Known rows, with every step that occurs
tuvu bezu: [ -0.2  -1.1  10.0   5.5   7.3  -6.5  -1.4  -5.3  -1.7  -8.0  11.2  -6.7
 -17.6  -3.7  -3.3  -3.9   6.3   2.4  -9.6  -1.0  -1.8   5.5  10.8   1.7
   6.0   6.0  -3.4   0.6  -1.3   0.0]
defes kadeb bezu tuvu: [-12.9  34.5  13.1  -5.1   7.4 -13.4 -13.2  11.8  -7.8 -19.1   2.0  18.5
  -7.7  -5.2  -4.8  -5.7  -4.6 -14.1  -6.8 -17.0  53.1   8.3  -6.4 -12.1
  16.3  13.7  -5.6   5.2   2.5  17.1]
defes kadeb seli sonol bezu tuvu: [  2.7  54.6  -1.7   4.7  12.1   1.5 -21.9  10.8 -12.2 -20.9   2.1  16.7
   4.0   3.6 -18.9  14.3   1.9   0.4 -13.8   6.9  64.6  15.0  -2.1 -12.9
  16.5  22.7  -5.4   7.0   2.6  20.0]
seli sonol bezu: [ 12.3  16.5  -8.5  17.3  -8.8   2.3  -8.7   4.7  -9.6  -7.4  -2.8  -9.6
  -7.1  -5.8 -15.1   8.4   7.3  10.5  -9.0  19.2  16.2   7.2   8.7  -6.6
   6.3  20.8   4.0   4.9  -2.5  -4.3]
vugim bezu kadeb: [ -7.4   7.0  -4.0   4.4   8.0  -4.0  -4.4  -2.7  -1.4  -9.1  -0.9  12.9
  -6.9  10.6 -15.6   6.3  -4.8  11.5 -12.0 -14.2  25.0  -5.3  -3.4 -14.2
   3.1   8.9 -11.3   2.3  11.2 -14.6]
bezu kadeb seli: [ -3.8  30.7  -4.3  -4.0   7.0  16.6  -1.8  -6.0   2.8  -6.8   4.4  18.1
  17.1  16.7  -7.4  16.1  -0.7   2.8  -7.3  -4.7  27.1   2.7  -3.2  -8.5
  -4.3  -3.0 -13.3   0.4   8.3  -2.3]
lona vugim: [ -4.2  -9.3   6.3 -10.3 -20.3  -5.5   2.4   4.4  -4.2  -2.6   0.2   3.9
 -23.5   5.4   3.8  -7.3  -1.1   7.6  -8.5  -7.6  -2.6  -8.2   8.3   1.3
  -1.7  -2.4  -5.6   0.4   1.5   6.6]
kadeb seli: [ 1.3 20.0  3.5 -8.3 10.7 10.7 -4.2 -0.2 -2.1  1.1  8.3  6.4 11.0  7.5
 -3.4  3.8  2.8  0.9 -2.8 -8.1  8.8  1.0  3.5 -1.6 -4.7 -8.9 -7.1 -2.1
 -0.9 14.9]
defes kadeb seli sonol: [  0.1  33.1 -18.5   9.4   8.0  15.7 -16.5   2.6  -2.6  -8.5   5.0  19.2
  12.3  14.0 -14.2  10.5   6.5  -2.0 -16.2  12.9  16.5  10.1  -5.2  -6.4
  -1.3  12.7  -0.8   9.7   0.5  26.9]
kadeb seli sonol bezu: [ 13.4  35.2  -4.0   8.2   4.0  13.6 -13.0   3.0 -12.3  -8.1   4.6  -4.2
  -0.4   4.6 -18.0  12.8   9.4   9.8 -13.0  11.1  25.1   8.1  11.3  -8.4
   1.5  12.1  -1.8   3.3  -3.8  13.7]
tuvu bezu kadeb: [ -4.9  10.0   2.7  11.0   2.1  -0.4   0.4 -10.7   1.8 -15.0   7.9   4.9
 -10.1   4.7  -8.9   7.8   2.3   6.3 -12.9   4.6  14.6   7.4   6.1  -6.3
   6.4  11.6  -9.2   1.4   8.3 -19.0]
sonol seli kadeb: [  6.9  20.6   1.4   5.2   5.4   6.2   4.0  -1.3   5.5  -5.1  -8.5   4.3
  27.3  13.9 -11.5  27.3  -0.5  -3.3  -2.5 -20.2   6.8  -6.0 -10.9   6.1
   6.2   0.7  -1.2  12.9  12.5   7.3]
lona vugim bezu sonol seli: [ -3.1   3.1   3.9  -8.9  12.4  -5.7   0.6  -2.8  -9.8  -1.7   5.3  15.0
 -37.7  16.4  -6.9   8.1  -1.7  14.7 -12.2 -33.7   1.2 -24.2  16.4   1.1
   6.3   5.8 -14.0  13.4   9.8   7.9]
defes kadeb: [-12.9   8.2 -12.7   6.4  -3.1  -4.4  -4.8   1.6   4.7  -7.0  -5.3  14.9
   0.2   6.8   1.2   9.1   2.1  -6.9  -5.9   9.7   5.7   1.9  -9.0  -0.1
   3.2   6.6   0.5   7.3   6.7  17.4]
vugim lona: [ -2.7  -1.6   8.1  -7.8   6.6  -3.1  -1.8   0.3   1.7  -3.1   1.0   0.8
 -25.2   0.3 -12.4  11.1  -2.9  -5.6   4.1   9.3  23.1  11.7   6.7  -9.5
  11.2  -0.3  -2.4  -2.8   5.5  -2.4]
bezu kadeb seli tuvu: [ -0.4  36.4  11.7 -14.5   8.8   9.9   2.4 -12.2  -0.7 -10.7   5.8  11.3
  26.7  12.6 -17.9   5.0  -3.3  10.5  -5.5 -22.2  16.0  -2.0  -9.5 -14.0
   7.3  -2.6  -7.2   4.2  18.3   8.0]
sonol bezu tuvu seli: [  5.7  22.1  20.4  -5.8   8.4  -9.3 -10.3   4.1  -8.3  -9.5  13.3  -0.4
 -10.8   1.4  -4.5  -1.1  -0.5  -1.8  -1.4 -26.1  67.6   0.3   7.2   1.2
  23.7   2.6  -9.5  -7.1   7.4 -21.7]
lona vugim bezu kadeb seli tuvu: [ -8.1  20.1  22.2 -25.5   0.9  -1.8  -2.9  -6.0  -9.6 -13.9  10.8  16.1
 -12.7  19.4 -25.1  -7.5  -4.9  28.5 -20.6 -45.3  22.7 -16.2   1.2 -20.3
   5.7  -1.1 -19.0   5.6  21.5  19.6]
sonol seli: [  3.5  11.0   6.1  -2.7  11.2  -1.8   3.8  -1.6   0.8   1.3  -3.2   2.0
   9.4   8.3  -0.8  21.4   3.5   4.1   5.7 -14.2  -6.0   0.3   0.0   5.8
   1.1  -5.9  -4.3   6.8   9.1  12.6]
seli kadeb: [  3.2  10.7  -4.3   6.5  -8.1   8.1   0.7  -0.2   5.1  -7.0  -4.9   3.1
  17.7   6.4 -10.5   7.2  -3.6  -5.8  -8.4  -6.0  11.1  -7.5  -8.9   0.0
   4.1   9.2   4.3   6.7   3.6  -5.5]
tuvu seli sonol bezu: [ 16.1  16.5  -2.7  18.4  -4.1   7.4 -13.6   0.6  -6.9  -5.6  11.3  -9.9
 -10.2   4.9 -15.7   3.3  12.7   1.0 -13.5   1.3  35.7   1.1  12.2  -0.1
  12.9  15.1  -2.0   0.9   3.4 -19.1]

Rows
[  1.8  22.9  30.1 -14.5  14.9  -4.5 -13.9   5.7  -8.6  -8.9  23.1   3.3
 -10.2  -3.1  -5.5 -19.8  -2.5 -16.3  -5.3 -45.3  62.0   1.3   6.1  -4.7
  19.6   0.7 -12.7  -5.5   1.5 -16.6] | kadeb bezu tuvu seli
[  7.7  28.3 -15.6  23.7 -12.2   6.8  -6.5   0.1  -4.9 -15.4  -7.8  -0.1
  -0.4   3.3 -21.3  20.7   3.3   9.8 -14.3  25.5  31.3   8.5   3.2 -13.8
   8.4  27.7  -0.3   6.1   5.9 -22.0] | seli sonol bezu kadeb
[ -4.9  23.0  -5.5  12.8 -11.2  -3.4   0.1  -3.5  -0.2 -14.4 -10.5   3.3
  -0.7   5.0  -8.5  23.7   1.0   6.9  -8.0  11.4  37.0   2.7   1.7  -9.1
   6.3  12.0  -6.2   1.7  11.5 -14.5] | sonol bezu kadeb
[ -8.6 -15.5   9.6 -11.1  -9.7 -13.6  -5.1   6.8  -8.2  -3.9   3.9   5.8
 -38.7   7.5  -8.0 -11.1  -0.6  18.2 -15.1 -24.4   3.6 -13.8  10.4  -5.8
   0.2   0.7 -12.1   1.4   4.9  10.3] | lona vugim bezu
[  2.8  36.2   5.9  -0.8  19.1   5.0   1.0  -5.3  -5.7  -3.4   4.4   7.9
  -7.3   4.8  -3.6  12.5   3.4 -11.7  -4.7 -20.3  10.1  -8.4  11.0  -2.7
   6.8  11.0  -4.5  13.0   2.9   5.9] | kadeb bezu sonol seli
[  1.9  47.5  12.7  -9.6   2.3   3.4   0.0 -11.1  -6.4 -17.3   0.3   2.3
  15.9  10.6 -22.0  15.7   3.3  14.3  -8.7 -14.3  34.1  -0.1  -2.3 -16.6
  12.4   4.5  -5.9   4.8  20.8  11.0] | sonol bezu kadeb seli tuvu
[ -2.9  43.5  -3.1   3.0  -0.7   7.3  -3.8  -3.8  -1.8 -14.8  -3.2   9.3
   9.4  14.6 -11.1  26.8   3.8   9.2 -10.0   5.6  44.5   5.0   4.0 -11.8
   0.7   3.6 -12.4   0.2   9.7   1.5] | sonol bezu kadeb seli
[ -3.9  -6.5  28.3 -21.7   6.8 -17.1 -13.8   8.5 -11.6  -7.2  24.1  12.4
 -40.9  10.5  -8.4 -25.2  -7.1  10.1 -13.5 -54.0  52.3 -15.4  12.0  -2.3
  17.1  -4.0 -22.0  -5.0   9.0 -14.1] | lona vugim bezu tuvu seli
[  0.5  44.4 -15.9  15.7   0.3   8.8 -17.3   5.1  -6.8 -15.0  -1.5   9.9
   1.9  11.5 -18.3  21.1  12.3   1.9 -18.7  21.8  34.7  11.8   0.0  -8.0
   3.8  20.9  -1.6  10.3   3.4  29.9] | defes kadeb seli sonol bezu
[  8.8  29.4   1.3  15.9  20.4   8.3   4.3 -14.8   2.3 -12.0   8.3   6.7
   0.4  12.4 -15.4  22.4   2.9  -5.5 -15.5 -16.0   6.1 -13.1   7.0   6.5
  16.7  19.3  -2.4  19.3   8.0  -6.4] | tuvu bezu sonol seli kadeb
[  7.4  34.0  -2.7  12.8  13.0  19.5 -11.5 -10.5  -4.2 -16.1  18.4   7.0
   2.2  11.9 -23.3   8.0   6.9  10.2 -22.1   6.7  20.9  14.1   8.6 -12.4
   3.0  17.5 -10.5   5.6   3.2  -8.2] | tuvu bezu kadeb seli sonol
[  8.7  19.2  15.9  -3.9   8.2   4.2  -8.3   2.7   1.8  -8.9  14.1  11.2
  17.6  12.0 -12.0  -6.8  -9.2 -13.3  -6.4 -38.1  63.4  -7.4  -9.1   3.1
  22.0   2.9  -5.3  -0.3   7.4 -29.1] | bezu tuvu seli kadeb
[  6.8  46.3  27.8  -8.4  11.4  -2.3  -5.3   7.6  -6.3 -18.3  -0.3   6.8
  17.2   1.4 -16.7  12.7  -8.2 -12.4  -3.3 -46.3  51.7  -2.5  -6.8  -7.5
  19.1   9.9  -6.3  11.7   6.8   6.5] | sonol seli kadeb bezu tuvu
[  2.3  13.3  -2.7   0.2  33.2  -3.9  -1.0  -6.9  -6.6   0.5   5.3  12.4
 -12.2  11.0 -12.0  15.8   0.4   5.2  -4.2 -28.1   5.9 -16.8   7.5  -1.0
   8.4   8.4  -8.4  12.6   9.1  -0.6] | vugim bezu sonol seli
[ 15.4  26.5   6.6   5.5   2.6  -6.0 -13.1   9.7 -14.4 -15.0   0.6  -4.9
  -9.3 -12.4 -16.4   1.7  -3.1   8.5  -3.9   6.8  47.8  10.5   6.1 -10.1
  19.8  24.0   0.9   2.0  -3.2 -14.4] | seli sonol bezu tuvu
[  4.0   0.9  26.2  -5.0  10.8 -10.6   1.9 -11.5  -5.5 -11.4  14.2 -13.5
  -9.0  -9.0 -14.0 -15.4   5.6  13.0  -6.4 -23.7 -11.2   0.0   4.5  -3.8
  16.7   5.3   0.8   4.6  10.1  11.5] | seli tuvu bezu
[  5.8   8.4  19.3 -12.7  16.2  -2.3  -9.1   2.4  -3.0  -3.1  19.6   7.3
  -1.4   4.0  -0.5 -13.9  -5.3  -7.1   1.8 -32.8  48.6  -0.7   0.5   2.8
  17.4  -4.3  -9.5  -6.9   3.9 -24.8] | bezu tuvu seli
[  9.7  23.1  11.2 -12.2  23.9   0.3   9.2 -14.8  -3.7  -0.9   4.1   5.5
   9.5   5.9 -10.4   8.2  -1.1   6.2   3.7 -29.8 -11.5 -16.1  -1.2   2.0
  17.8   5.4   4.2  16.0  16.6   8.6] | bezu sonol seli tuvu
[  1.2  35.5  -3.7  10.0   1.8  14.3  -2.8  -2.4  -2.5 -11.6   3.2   9.0
   1.8   0.3 -15.1  -1.0  -4.1 -20.8 -17.4 -15.7  31.0 -16.8   1.0  -7.0
   8.7  24.6   1.6  12.7  -2.3 -11.3] | seli kadeb bezu sonol
[  4.0  20.3  31.1 -13.6  21.0   1.3  -1.4 -14.1  -7.7 -11.2  22.2  -7.0
   1.3  -0.4 -17.1 -11.7   7.2  12.8 -11.5 -27.0  -2.2  -0.2   7.0  -6.5
  11.8  -2.8  -5.8   2.8   8.3  27.0] | kadeb seli tuvu bezu
[  4.0  23.8  24.4  -2.1  16.6  -7.4   8.2 -19.4   0.5 -16.7   6.4  -0.3
   7.2  10.2 -19.9  17.1   4.0  15.3  -7.2 -30.4  -3.4   2.4   0.2  -5.6
  20.3   5.3  -6.7  13.0  27.4   5.0] | sonol seli tuvu bezu kadeb
[-10.9  29.1  -8.9  -1.4   8.0   7.2  -9.3   0.5   2.1  -6.6   1.6  20.9
   8.3  16.7  -2.4  13.0   4.9  -5.3 -10.4   0.5  16.1   4.5  -7.0  -2.5
  -2.7  -1.8  -6.0   5.5   5.4  31.5] | defes kadeb seli
[  8.4  13.7  21.2 -15.9  14.9  -7.1   8.2  -7.2  -2.2  -2.5  -0.5  -4.0
  17.2   4.0 -10.6   9.5   1.1  10.3   7.2 -35.8 -14.7  -5.0  -6.2   0.7
  12.6  -6.2   1.5  11.3  17.6  22.8] | sonol seli tuvu
[ -6.7  38.9   7.8  -2.4  28.5   3.7  -4.3 -18.9  -4.3 -16.6  20.6  16.3
  -4.9   9.5 -15.9  -4.0   6.9  -0.8 -20.2 -14.2   8.0  -7.0   1.9  -4.5
  18.7  16.3  -2.1  14.2  13.7  30.1] | defes kadeb seli tuvu bezu sonol
[ -5.0  46.3  10.2  -5.4  19.4  -3.0   0.2  -9.2  -4.4 -14.0   1.8  16.8
   1.0   7.1 -14.2  12.4   4.4  -9.2  -8.2 -30.8  11.8 -11.4  -5.3  -6.6
  21.0  18.0   0.7  24.2  18.8  36.5] | defes kadeb bezu sonol seli tuvu
[-10.0  42.7  -6.7   6.6  16.7   0.8  -3.5  -5.0  -1.3 -10.9  -1.3  22.0
  -8.5  11.7  -4.6  21.3   5.9 -19.8 -10.5 -12.9  20.4  -5.2   1.3  -1.8
   8.9  16.3  -5.7  19.2   8.8  23.9] | defes kadeb bezu sonol seli
[  2.6  25.4  10.6   4.6  -4.8  11.4  -9.1   1.1   1.7  -9.4  14.2  -1.4
   5.8  10.2 -15.2  -5.0   4.7 -20.4 -18.1 -38.7  46.9 -11.2  -0.6  -1.9
  11.5   6.6  -6.5   4.2   4.3  -8.7] | tuvu seli kadeb bezu
[  4.6  12.5  17.1  -2.5  19.0  -3.2 -16.0   4.0  -3.9 -10.7  18.6  11.9
   0.9  13.2 -23.7 -11.7 -10.1  -4.0 -13.4 -57.3  69.4 -14.2  -6.9  -5.3
  24.8   7.2 -12.9   0.5  11.4 -24.7] | vugim bezu tuvu seli kadeb
[  5.5  30.5  21.1  -9.5  33.1   8.1  -0.6 -20.4  -8.8  -8.8  26.8   2.6
  -7.2   1.8 -16.4 -11.9   4.8   6.6 -13.3 -26.9   1.6 -11.4  11.6  -5.0
  16.4   8.6  -2.7   8.1   6.9  10.8] | kadeb seli tuvu bezu sonol
[  1.9  35.8  22.1  -6.4   0.8  -1.8  -8.3   9.6  -6.7 -18.7   3.1   6.8
   9.2  -5.6 -15.8  -8.3 -12.2 -16.7  -9.3 -31.5  59.1  -1.3  -7.6 -12.5
  18.7  14.9  -3.3   5.0  -0.7  -5.4] | seli kadeb bezu tuvu
[  6.4  19.8  -4.2   1.3  20.2   6.2   5.8  -8.9  -0.1   1.9   1.6  10.2
   0.4  10.2  -0.3  19.4   0.2  -3.3   3.4  -8.5  -1.2 -11.0   4.1   6.5
   6.7   4.6  -2.2  11.4   6.8  -3.4] | bezu sonol seli
